Every row comes from one small tree of marks. The marks that hang from a mark follow it in brackets, in alphabetical order. Every link used is in the known rows. Which tree was each row made from?
Known rows:
memad(nivu(makapa tasil)): [  6  29   5  -5   4   5  13  34   7  12  -4 -37   9   1  -5  -4   6  14]
zasa(kevaz nivu(makapa tasil(tosav(memad)))): [-16  24   1 -24  26  13  12  18  32   8 -10 -32  16   9  -4 -15   2  12]
zasa(kevaz nivu(makapa)): [-14   8  -8 -12  17   2  11  18  19   8  -9 -24   7   8  -3  -3   8  11]
memad(kevaz nivu(tasil(tosav) zasa)): [ -2  32  46  -2  26   2  23  34   6  13  -1 -15   5 -15  12 -13   2  19]
kevaz(zasa(nivu(makapa tasil(tosav(memad))))): [-12  23   0  -9  27   8   4   8  23  11  11 -43  15  20  -6 -10  -5  29]
memad(kevaz(zasa) nivu(tasil)): [ -4  24  19  15  18   4  27  36   5   9  21 -16   3  13  12   0  18  20]
tasil(nivu): [ -8   6   1  -2 -15   3  15   5   0   3   0   1   0   5  -7   0  -1   1]
tasil(tosav(memad)): [ -2   0  11 -10   2  11   2 -20   7   1  -2   0   6  -4   7  -4 -14  -1]
nivu(makapa tasil zasa(kevaz)): [ -5  20  -9 -15  14  -1  10  34  17   3  -5 -41  10 -13 -11 -14  17  20]
tasil(nivu(makapa) tosav): [ -3  10  24 -16 -17  -3  12   7   1   8 -12 -27   9  18 -11  -1 -15  13]
tasil(nivu(makapa zasa) tosav(memad(kevaz))): [ -5  13  18   4  -4  10  26   0   8   6  -2 -35  14 -18   0  -3  -7  26]
memad(kevaz(zasa(nivu))): [-15   6   9  20  28  -1  14  12   8   6  18  -7  -1  16  10   2  10  21]
tosav(memad(kevaz)): [  0   1  -4  20   4  13  12  -6   6  -5   6   0   5 -13  11   3   7   1]
tosav(memad zasa): [ -1   4 -16   9  10  19   6 -15   6  -2  -9  -9   4 -36  -3  -1   1   9]
memad(nivu): [ 1 10  9 -3  2  6 14  8 -1 10  1  0  0 -7  9  3 -1  2]
tosav(memad(kevaz nivu)): [  0  11   5  18   6  21  26   2   5   5   7   0   4 -20  20   6   6   4]
memad(nivu(makapa tasil zasa(kevaz))): [ -5  29   0 -18  16   6  24  41  17  13  -3 -41  10 -20  -2 -11  17  22]

Which tree is each row?
[ -9  24   4  18  31  -3  13  38  16   7  13 -43   9  24  -4  -5  16  33]
memad(kevaz(zasa(nivu(makapa tasil))))
[-11   7 -13  24  22  11  15   1  16   6  18 -36  10   6   6   5   8  30]
tosav(memad(kevaz(zasa(nivu(makapa)))))
[  4  19  30   9  15  19  28   4   7  10 -17 -37  13 -30   9   3  -8  25]
tasil(tosav(memad(kevaz nivu(makapa)) zasa))
[-13   9  -8 -14  -7   3  25  18  10   7  -5 -32   7 -12 -10  -4   9  20]
tasil(nivu(makapa zasa(kevaz)))
[ -1  25  -9  -1   8  22  17  12  12   8   6  -8   7 -15   5  -6   7   3]
tosav(memad(nivu(tasil)))
[-10   7  11 -12 -13  15  16 -15   6   4  -2   0   7   2   1  -3 -14   1]
tasil(nivu tosav(memad))
[ -4  13  17 -13  13  16  16 -14   6  13   3  -8   7 -33  14  -6 -13  14]
tasil(tosav(memad(nivu(zasa))))
[ -6  20  18 -28  17  -4   8  30  18   7 -10 -41  13  -3  -8 -18   4  20]
nivu(makapa tasil(tosav) zasa(kevaz))
[-11  24  18 -13  29  -6   1  24  16  14   6 -43  12  33 -10 -11  -5  31]
kevaz(zasa(nivu(makapa tasil(tosav))))
[-15  10   3 -25  -6  13  26  -2  17   8  -6 -33  14 -16  -3  -7  -5  19]
tasil(nivu(makapa zasa(kevaz)) tosav(memad))
[-4  8 19 17 11  3 27 15 -1  9 22 -9  0  8 18  9  9 19]
memad(kevaz(zasa) nivu)
[-19   7  -4 -14  -3   5  27  14   9   5   0  -4   1 -15  -3  -7  11  10]
tasil(nivu(zasa(kevaz)))
[  5  35  33 -14  18   5  15  31   7  15 -23 -44  12 -13 -11 -10  -6  26]
memad(nivu(makapa tasil(tosav(zasa))))
[-13  24  -9 -14  24   2  11  39  25   7 -10 -31   9  12 -11 -12  16  13]
zasa(kevaz nivu(makapa tasil))
[ -9   7  17   8  -9   9  28  -2   7   6  14 -37  14  19   4   6  -6  27]
tasil(nivu(makapa) tosav(memad(kevaz(zasa))))
[  3  21  -7  -2  12  -3  -1  25   9   5  -2 -44   9 -16 -15 -12   8  24]
nivu(makapa tasil zasa)
[-16  13   3 -17  30  17  16  -1  25   8 -24 -32  13 -19  -4  -8  -5  20]
tasil(tosav(memad zasa(kevaz nivu(makapa))))
[  5  20  23 -16   5  -6  -3  22   8   4 -11 -36  12  17 -12 -11  -7  13]
nivu(makapa tasil(tosav))
[ -1  24  23   9  25  14  14  12  12  -1 -14 -15  10 -22   0 -11   3  14]
nivu(tasil(tosav(memad(kevaz) zasa)))
[-19  27  -4  -8  40   8  16  35  23   5 -19 -11   2 -14 -10 -16  19  13]
tosav(zasa(kevaz nivu(tasil)))
[-11  27   4 -17  21   9  26  36  15  12   1 -12   3 -22   5 -14  19  12]
memad(nivu(tasil zasa(kevaz)))
[ -5  32 -11  24  37  17  16  26  22   3 -15 -42  13 -26 -10  -9  15  28]
tosav(memad(kevaz) zasa(nivu(makapa tasil)))
[-17  22  22 -13  33  -4   2  19  15  11  11 -15   4  30  -2 -14  -3  20]
kevaz(zasa(nivu(tasil(tosav))))
